Each row comes from the steps of one walk. Every step used is in the known rows, and no mark comes twice. Write the walk behind each row, first mark first.
In the rows, 128 means zero.
Known rows
H > D > B: [135 132 110  97 151  88 125 138 127 119 118 135 122 118  65 140 119 154
 129 140 121 139 134 143 111 120 147 133 130 130 122 115 141 134 139 103
 121 140  99 124 126 139 117 125 139 142 115  87 128 109 130 103 128 144
  97 132 110 121 137 119 156 145 133 137 131  95 132 147 121 141 124 106
 163 116 143 132  61 105 143 111 126]
D > B: [137 134 124  82 125  89 125 129 148 125 117 131 124 127  76 150 144 177
 138 144 114 130 131 145 115 118 145 132 132 131 129 114 129 135 133 100
 127 138 123 127 125 144 125 122 127 133 118  96 133 112 127 122 159 141
 131 135 110 116 129 125 151 131 125 116 121 111 134 133 129 141 118 111
 162 119 139 137 100 120 147 103 136]
M > L > P > B: [124 182 127 102  73 101 146 115 114 124 116 114 126 126 135 105 128 161
 144 160 110 125 130 148 129 146 131 116 117  96 110 123 125 106 152 132
 125 134 143 121 124 113 150 132 129 114 106 121 140 119 161 104 130 146
 101 161 120 129 120 129 138 133 119 102 122 125 140 142 135 136  91  91
 137 133 131 137 214 102 136  89 111]
L > P > B > D > H: [143 148 125  43 114 101 139 142 144 136 122 121 144 118 190 141 146 135
 137 150 100 127 121 128  99 118 133 113 111  91 132 115 135 117 129 104
 185 149  79 134 128 138 124 124 134 129 108 112 115 111 153  87 138 150
  96 139 121 127 108 109 130 134 144 106 104  92 136 161 127 155 112 111
 155 105 150 150 128 116 142 121 112]
D > H: [136 145 134 103 108  92 122 141 129 123 121 130 135 136 157 158 158 169
 145 141 115 126 124 134 104 126 147 136 118 122 133 108 130 137 121  97
 164 129  97 144 131 145 103 126 136 127 109 110 116 101 130 127 134 128
 125 127 113 131 145 117 147 139 127 118 112 108 129 143 125 145 111  97
 156 109 151 138  93 109 141 132 117]
J > B: [130 142 115  94 158 122 118 124 131 125 115 120 131 120 122 100 131 124
 137 141 146 123 144 163 114 132 139 152 125  92 125  94 140 125  93 101
 129 128 127 131 119 130 131 130 150 128 125 106 123 123 131 164 146 119
 134 150 118 113 137 123 143 149 122 123 119 128 135 125 133 133 109 100
 151 125 127 126  92 148 124  63  91]
B > P > L: [141 157 123 138 139 135 128 108 117 135 116 122 113 134 163 115 164  86
 117 122 117 115 121 137 154 105 116 106 120  84 105 109 104 105 124 102
 151 124 123 139 119 134 144 126 130  92 109 106  98 116 180 129 111 107
  99 169 137 124 116 124 136 175 106 110 131 139 134 142 148 134  89  82
 158 129 130 122 172 122 124  93 122]
H > D > B > J: [141 133  88  78 167  76 124 118 133 134 127 138 120 102 111 122 123 146
 119 142 131 131 139 132 122  97 141 135 129 137 141 117 114 131 157 109
 145 138 107 124 115 150 143 116 147 114 116  96 104 111 137 105 140 142
 121 139 111 126 153 107 157 163 140 136 130  86 136 144 111 155 107 114
 167 117 123 144  70  94 122 114 123]
J > B > P > K > H > D: [146 159 115 187 191  85 113 121 132 103 120 137 117  92 111 102 113  98
 115 141 126 133 135 141 120 146 135 137 122  90 111 108 150 106  91 116
 157 115  63 142 124 115 123 122 149 110 114  88  77 114 128 111  94 127
  77 165 117 130 129 113 163 180 152 159 126  87 131 153 133 134 102  76
 169 114 128 119  79 108 117  81  82]
K > H > D > B: [140 150 128 127 151  63 119 130 135 106 120 142 121 109  65 151 109 166
 127 145 111 142 135 146 113 138 148 140 135 126 125 122 144 130 122 105
 140 135  86 129 127 136 115 119 135 128 110  86 108 105 122 108 118 149
  92 136 100 123 127 116 169 147 131 146 121  85 135 142 129 139 125  99
 166 116 131 127  62 104 138 113 118]
F > P: [132 105 129 116 144 128 128 134 149 113 125 142 127 124 135  90 154 152
 136 132 146 130 139 143 114 136 139 150 133 112 102 110 125  92 120 102
 137 121  94 119 121 128 141 121 131 115 122 108 111 128 149 154 117 109
 122 126 130 102 135 138 141 175 130 103 126 114 133 149 138 144 111  89
 157 133 102 144 106 118 122 127 125]
L > P > K > H > D > B: [143 156 124 131 137  61 119 129 150  97 116 144 124  97  51 130 106 158
 127 152 104 139 133 139 113 141 149 123 127 130 118 126 142 128 120 119
 130 132  72 134 128 130 121 118 131 149 113  91 108 102 128  69 136 159
  89 142 110 128 123 115 158 141 146 143 120  80 131 158 134 142 118  98
 166 111 151 130  87  96 143 101 102]
P > K: [146 151 132 156 121  96 124 123 165 130 115 127 111 129 121 144 161 133
 134 141 111 122 115 122 118 100 142 126 114 131 110 108 127 116 115 115
 148 114  92 142 126 125 134 121 120 106 120 104 107 109 147 113 128 134
 133 150 124 129 141 124 143 133 143 112 131 125 127 132 128 132  99  86
 154 116 140 134 124 112 130  94 106]
J > B > P > F: [143 156 100 114 156 154 118  90 119 112 110 111 124 127 154  82 152  89
 123 136 117 114 127 150 154 109 109 131 118  71 100 101 119 109  98 100
 149 114 118 140 118 137 141 131 134  97 107 107  97 126 127 145 134 105
  98 181 133 105 127 125 150 170 124 105 121 130 133 159 147 135  97  99
 159 134 153 117 101 147 113  59  87]
K > H > D > B > P > L > M: [141 136 134  93 144 108 143 100 139 121 108 148 112  95  63 107 139 110
 121 129  98 130 117 152 144 112 119  96 113  75 147 114 105 105 103 114
 133 129 117 137 123 129 133 133 133 108 102 106  84  97 175  90  85 116
  90 173 118 125 126 128 141 169 142 125 112 103 139 155 148 132 101  83
 155 114 124 102 158 100 138 105  88]
H > D: [137 142 115 140 168 105 125 139 104 121 124 129 121 119 105 113 121 121
 123 131 138 135 134 143 120 127 141 132 123 122 111 110 155 124 132 118
 144 125  83 130 127 125 119 118 147 121 112  96 114 110 138 118  95 135
  93 135 122 129 151 119 154 154 122 143 127  95 130 144 118 134 113  88
 149 118 115 119  77 105 125 120 110]
J > B > P > F > H: [135 135  92  96 160 143 134 113 125 121 120 124 120 114 186  60 152 139
 132 134 129 123 117 139 152 117 118 146 121  73 108 104 122 101 101 105
 130 111 113 126 114 123 142 128 138  83 121 106  88 136 158 161 110  84
 109 172 134 108 140 121 128 186 116  87 107 126 138 145 148 145  96  91
 153 130 136 129  38 161 125  98  99]
P > B: [130 162 131 117 110 119 138 119 130 132 120 112 127 143 156 162 151 148
 134 141 110 125 124 136 124 127 137 127 126  97 117 124 120  95 132 109
 143 130 128 126 118 130 148 124 123  77 106 102 127 125 153 121 108 144
  98 165 110 123 140 124 152 120 112 102 143 139 135 111 130 137 112  85
 144 129 123 133 129 118 127  95 118]
K > H > D: [140 161 133 175 172  78 118 133 114 103 127 138 120 108 103 129 101 133
 122 138 123 139 136 148 119 154 147 141 130 117 120 120 154 119 106 121
 172 118  73 134 127 120 118 111 145 102 110  94  94 108 125 127  84 137
  86 141 111 132 136 118 169 154 119 151 120  84 133 137 128 134 114  82
 153 117 105 113  82 103 125 129 100]
L > M > H > D: [136 145 119  96 171 102 127 131  92 130 116 141 118 101  63  93 122 135
 130 131 111 132 123 154 128 115 135 129 108 122 135 110 142 134 125 122
 158 132  97 136 132 107 126 125 157 127 115 101 100 105 134 106  58 128
 111 134 112 142 152 122 170 170 161 154 136  78 131 168 112 133 102  88
 144 116 117 104  73  76 141 127  92]
P > K > H > D: [146 168 133 197 158  69 119 124 140 105 122 139 116 105  99 139 108 123
 120 140 111 138 128 132 118 136 147 138 124 121 112 118 149 115 104 124
 168 113  56 142 129 118 116 112 138 102 110  91  87 106 138 108  81 143
  87 149 113 135 140 114 169 159 139 150 130  85 129 138 129 132 110  72
 158 114 119 119  81  96 122 114  89]
P > L > M > H > D: [134 152 125 107 156 110 130 123  83 133 112 140 115 107  75 101 125 122
 126 125  99 132 118 148 142  97 130 124 106 116 130 114 127 133 127 121
 160 135 101 143 128 113 130 127 154 122 112 100  97 109 167  98  47 123
 100 148 115 145 149 119 165 178 155 152 141  90 133 160 121 130 100  81
 142 121 121 102  92  70 138 125  89]
L > M > H: [134 140 135  66 139 102 125 117 112 140 112 139 117 107  68  95 151 165
 146 135  96 122 116 158 134 106 130 126 107 124 152 107 117 138 113 116
 168 132 129 140 130 109 137 125 149 106 120 114 100 106 133 128  81 117
 157 135 108 137 140 132 168 156 166 124 127  96 133 161 120 131  92  90
 141 120 117 107 123  82 154 124  98]

Which walk is each row?
[138 137  87 132 180 127 135 131 102 116 126 132 117 112 154  73 127 119
 120 129 132 133 119 132 148 120 127 134 119  96  99 112 143 106 126 117
 136 111  82 126 121 121 131 123 142  95 112  95  90 125 155 130  74 101
  74 155 133 123 150 115 146 185 121 117 120  99 135 162 132 143 105  82
 152 123 127 120  25 125 122 126 103] | B > P > F > H > D
[130 109 148  70 111 143 149 103 150 129 110 146 119 115  86  98 159 122
 136 122 111 127 118 150 138 100 125 113 115  89 131 109  96  93 101 109
 119 123 123 134 120 128 143 135 124 115 110 122 103 111 204 125  84 105
 117 154 125 114 143 142 125 168 133  95 119 130 136 142 148 132 106  80
 141 124 108 116 167 111 130 123  88] | F > P > L > M
[144 153 127 152 143  56 116 129 151 106 116 143 117 107  64 159 115 161
 126 149 103 141 127 134 112 130 151 135 129 130 121 122 138 129 115 110
 142 130  76 134 127 134 118 119 129 126 114  84 101 107 132  89 116 154
  92 143 103 126 129 114 167 144 146 146 129  88 132 141 129 139 122  94
 170 112 143 130  62  97 138 107 113] | P > K > H > D > B
[141 166 109 124 153 114 124 112  95 134 113 132 113 118 132 122 152 108
 112 124 102 122 119 135 151 102 119 113 117  93 110 116 103 124 138  97
 150 141 115 139 121 132 139 129 140 107 114  89  94 120 174 104  94 116
  83 166 125 132 113 117 158 187 134 135 141 109 133 161 140 138  97  89
 169 129 151 123 117  91 138  89 128] | M > H > D > B > P > L
[147 124 129  63 138  89 130 149 156 140 125 129 139 121 177 154 156 137
 137 144 119 125 121 132  96 105 136 125 114 108 133 101 139 133 122  95
 199 142  74 136 131 139 108 115 142 133 112 108 103 106 137 121 136 135
 121 121 120 125 115 112 137 152 148 114  97  88 133 154 121 152 112 112
 161 104 145 143 106 122 141 136 127] | B > D > H
[129 156 106  93  95 115 146 123 123 116 122 129 118 116 151  59 123 170
 148 149 111 127 116 142 154 126 129 131 119 101 101 116 123 117 128 129
 129 114 117 122 121 112 138 123 130 110 116 122 114 124 170 147 113 101
 120 151 134 118 134 127 118 170 107  74 100 115 140 157 146 140  90  94
 141 131 132 129 113 135 134 128 100] | M > L > P > F > H
[144 144 118  46 145 116 146 125 152 147 125 115 135 110 171 107 135  97
 125 146 115 127 126 140 114 115 121 104 117  86 121 116 137  98 130 120
 177 148  89 114 121 122 152 112 132 114 115 108 121 122 159  91 136 156
 101 151 132 119  97 118 128 126 140  94 108 102 140 157 133 147 103 110
 147 118 111 140 168 128 136  98 115] | L > P > B > D
[138 148 130  62 137 109 130 101 111 143 107 141 111 104  75 104 166 146
 132 130  82 119 110 153 148  90 117 113 106 104 144 112  91 135 120 106
 158 142 138 140 126 117 144 131 143 106 115 109  88 111 165 104  82 112
 134 159 115 134 121 129 164 178 165 122 132 103 135 168 136 134  88  93
 154 123 141 110 138  79 156 104 110] | D > B > P > L > M > H
[141 133  95  90 141 125 137 116 131 121 121 131 117 121 163  86 158 159
 133 137 117 126 111 132 152 113 122 137 126  87 114 115 114 106 123 102
 130 114 115 123 116 130 138 125 125  79 117 102  95 132 155 146 116  94
 107 163 132 108 134 121 136 175 116  80 109 117 139 150 146 148 100  97
 160 126 142 135  38 143 136 115 120] | D > B > P > F > H
[138 142 103 119 153 122 136 124 114 132 119 134 113 113 145 105 155 111
 115 124 120 128 118 130 148 108 124 115 124  82 109 115 107 110 135 101
 122 132 115 130 115 133 139 130 135 103 114  92  97 124 194 117  94 107
  77 170 132 124 121 117 132 187 112 116 126 116 137 150 145 144 100  88
 167 126 144 133  95 114 135 102 128] | F > H > D > B > P > L
[149 174 160 190 130  62 116 111 174 108 119 137 112 115 115 157 134 145
 132 147  97 128 122 131 119 137 146 135 126 120 123 118 126 112  87 119
 183 107  77 145 127 123 127 110 121  85 114 102  86 103 133 127 113 138
 122 153 110 130 125 123 164 139 136 121 118 111 131 119 141 131 101  74
 157 116 123 126 127 111 126 109  95] | P > K > H
[133 159 102  91 135 103 132 101 133 147 127 117 122 121 181 141 148 141
 123 144 122 122 130 126 131  97 133 127 128 112 141 124  95  99 147 114
 162 132 128 126 110 142 169 119 135  59 110 106 106 122 157 115 124 139
 122 163 110 130 154 110 156 141 122 107 140 126 138 113 119 151  97 104
 149 125 105 146 118 104 110 103 114] | P > B > J
[141 131 125 143 148  67 120 129 159 100 117 151 121 103  59 139 123 168
 126 146 112 142 131 132 106 135 151 144 134 124 112 124 138 111 117 103
 135 129  68 128 124 132 124 120 128 132 116  84  95 114 138  99 111 147
  87 138 105 117 121 123 163 170 154 141 131  81 132 149 135 145 123  89
 173 117 137 141  52  94 133 117 113] | F > P > K > H > D > B
[133 147  73  67 132  77 138 112 131 125 125 138 117  91 117  80 111 170
 128 155 117 132 131 134 142  97 131 128 123 129 125 124 114 128 165 127
 128 134 116 120 115 135 148 122 146 121 115 109 103 118 157 104 134 130
 113 148 121 125 141 111 138 185 139 115 116  79 141 168 122 157  91 118
 161 123 139 146  88  93 124 118 108] | M > L > P > F > H > D > B > J
[149 155  97 110 151 132 124 101 119 110 110 120 118 127 119 111 146 116
 117 136 103 125 122 136 154  97 114 120 120  97 102 115 123 114 130  99
 143 123 108 135 123 144 133 127 125 103 101  96  98 120 130 109 129 123
  77 165 131 114 129 123 160 161 132 116 128 107 132 174 139 139 105 104
 165 129 160 121  84 124 125  88 107] | H > D > B > P > F
[136 132 148  77 106 130 148 102 139 138 107 136 115 119  82 122 155 117
 138 128  99 125 114 151 145  91 128 101 111  98 147 107 102 113 107 116
 130 125 139 143 124 129 139 132 129 112 104 120 110 101 191 117  92 115
 124 162 120 125 147 134 131 137 125 102 115 133 136 133 144 126 101  84
 135 117 114 103 181 114 136 112  85] | P > L > M
[141 134 101  67 146  80 124 115 152 142 125 135 120 109 110 137 142 162
 125 145 125 125 137 132 124  88 139 131 132 139 151 115 103 126 148 105
 149 138 122 126 114 153 148 116 138 104 120 105 106 111 133 121 161 136
 149 138 110 122 144 113 154 152 135 118 126 103 137 135 116 154 102 124
 165 119 124 150  96 105 127 108 127] | D > B > J
[142 139  97 105 147 135 139 115 123 125 124 127 117 122 183  74 159 143
 133 132 123 123 110 131 158 112 119 135 121  83 107 112 118  99 114 110
 140 108 111 126 117 123 141 122 128  70 116 106  91 130 158 156 104  86
 108 165 138 113 141 123 133 173 108  80 110 122 137 150 144 145  94  88
 154 128 131 129  59 145 129 118 112] | B > P > F > H
[153 161 144 172 145  64 114 106 177 109 119 139 111 107 105 144 148 147
 125 151  98 127 122 133 122 137 133 129 126 105 127 117 122 106  98 111
 169 115  87 141 126 124 133 116 120  89 114  95  75 106 124 115 129 131
 116 160 115 124 110 124 165 153 151 126 114  99 132 142 145 138  96  82
 174 114 137 131 132 110 136  88 112] | D > B > P > K > H
[141 140 130  67 121  96 138 144 148 142 124 119 143 126 203 171 160 140
 136 146 100 128 116 126  96 110 136 123 115  95 130 111 129 116 128  92
 195 147  84 134 127 139 118 121 136 112 107 105 104 115 154 107 122 147
  98 142 113 126 116 111 142 147 149 105 109  99 136 140 125 153 114 105
 158 107 148 151 109 119 137 125 122] | P > B > D > H
[136 137  95  93 142 100 134 136 125 117 118 138 121 114 100 121 124 171
 131 139 114 141 122 136 130 113 143 142 129 120 116 121 138 125 135 103
 117 129  94 122 121 135 123 126 132 120 115  88 114 121 150 112 105 129
  87 144 112 116 144 115 148 163 121 114 123  98 135 143 132 147 123 104
 161 120 146 132   4 117 138 121 116] | P > F > H > D > B
[151 165 125 199 179  78 118 124 133 105 124 140 112  99 110 117 122 108
 113 139 121 135 129 132 123 141 134 130 122 106 111 115 146 106 103 123
 171 109  56 139 127 113 122 117 138  99 110  91  75 106 135 105  84 131
  79 157 121 134 129 116 165 172 148 154 125  80 129 157 128 134 102  73
 164 115 122 119  90  97 119 104  96] | B > P > K > H > D
[128 168 127  82 100 120 137 113 118 125 120 114 131 127 147 113 133 141
 135 148 111 125 130 139 126 146 134 111 121  97 115 129 124  96 132 126
 127 134 122 126 120 125 156 130 124 104 108 114 141 117 153  87 132 152
  95 165 122 127 131 121 133 106 110  99 130 129 134 143 136 140 107  94
 138 127 123 134 163 114 135  87 104] | L > P > B
[133 147 117  77 137  89 127 126 107 130 108 144 119 105  39 134 130 158
 128 132  90 136 118 146 131  97 139 124 117 125 135 119 118 141 133 104
 137 146 116 138 127 130 127 130 142 140 113  92 109 110 161  85  82 138
 101 147 103 132 133 120 166 171 154 142 138  92 134 159 127 137 112  98
 160 118 148 118  76  76 149 112 111] | P > L > M > H > D > B
[152 137 112 114 158  91 124 116 143 134 108 141 111  96  67  98 170 126
 123 138  99 124 110 126 127  90 122 112 102 111 130 107 120 118 121 109
 137 127  92 142 129 115 139 133 134 115 119  92  80 108 136  67 104 124
 112 163 126 131 128 120 164 170 200 142 135  86 127 183 126 140  90  87
 172 111 160 128 101  82 149  80 105] | L > M > H > D > B > P > K
[146 156 102  81 147 129 127  92 110 118 103 128 116 112  84  92 148 124
 124 134  85 124 113 143 161  86 108 118 109  94 119 114 115 123 125 103
 153 126 116 139 125 134 138 131 132 104 102 100  89 117 129  96  98 117
  90 168 124 119 130 125 170 175 162 120 132  94 131 187 136 137  97 100
 160 127 163 108  87  98 138  96  95] | L > M > H > D > B > P > F
[143 131 102  70 181 103 124 123 109 132 115 140 116  95  66  77 151 134
 122 135 122 127 126 150 131 114 119 119 112  98 138 107 126 124 131 104
 130 138 111 126 127 124 133 132 149 121 114  93  90 110 121  93 111 116
 105 149 122 125 122 122 165 178 172 147 123  70 133 196 123 142  99  99
 174 114 142 122 102  85 150 102 120] | L > M > H > D > B > P
[151 162 140 181 158  82 109 104 168 109 119 133 114 100 132 115 140 117
 124 147 116 123 128 140 122 146 129 135 123  85 122 108 126 103  76 112
 172 110  86 144 122 118 135 122 133  83 118 100  71 113 125 128 126 119
 116 170 118 122 112 120 160 162 149 129 112 106 132 136 145 134  92  76
 170 118 129 127 129 126 123  73  89] | J > B > P > K > H
[137 166 103  66 123 106 134 101 125 137 128 120 124 107 177 103 135 135
 125 148 119 122 136 129 132 111 129 115 124 111 139 128  98 100 149 127
 152 133 120 126 111 137 174 122 136  86 111 118 112 118 155  94 145 146
 117 161 121 129 147 110 142 132 125 102 133 117 137 139 122 152  93 107
 148 126 107 147 144 101 117  96 104] | L > P > B > J
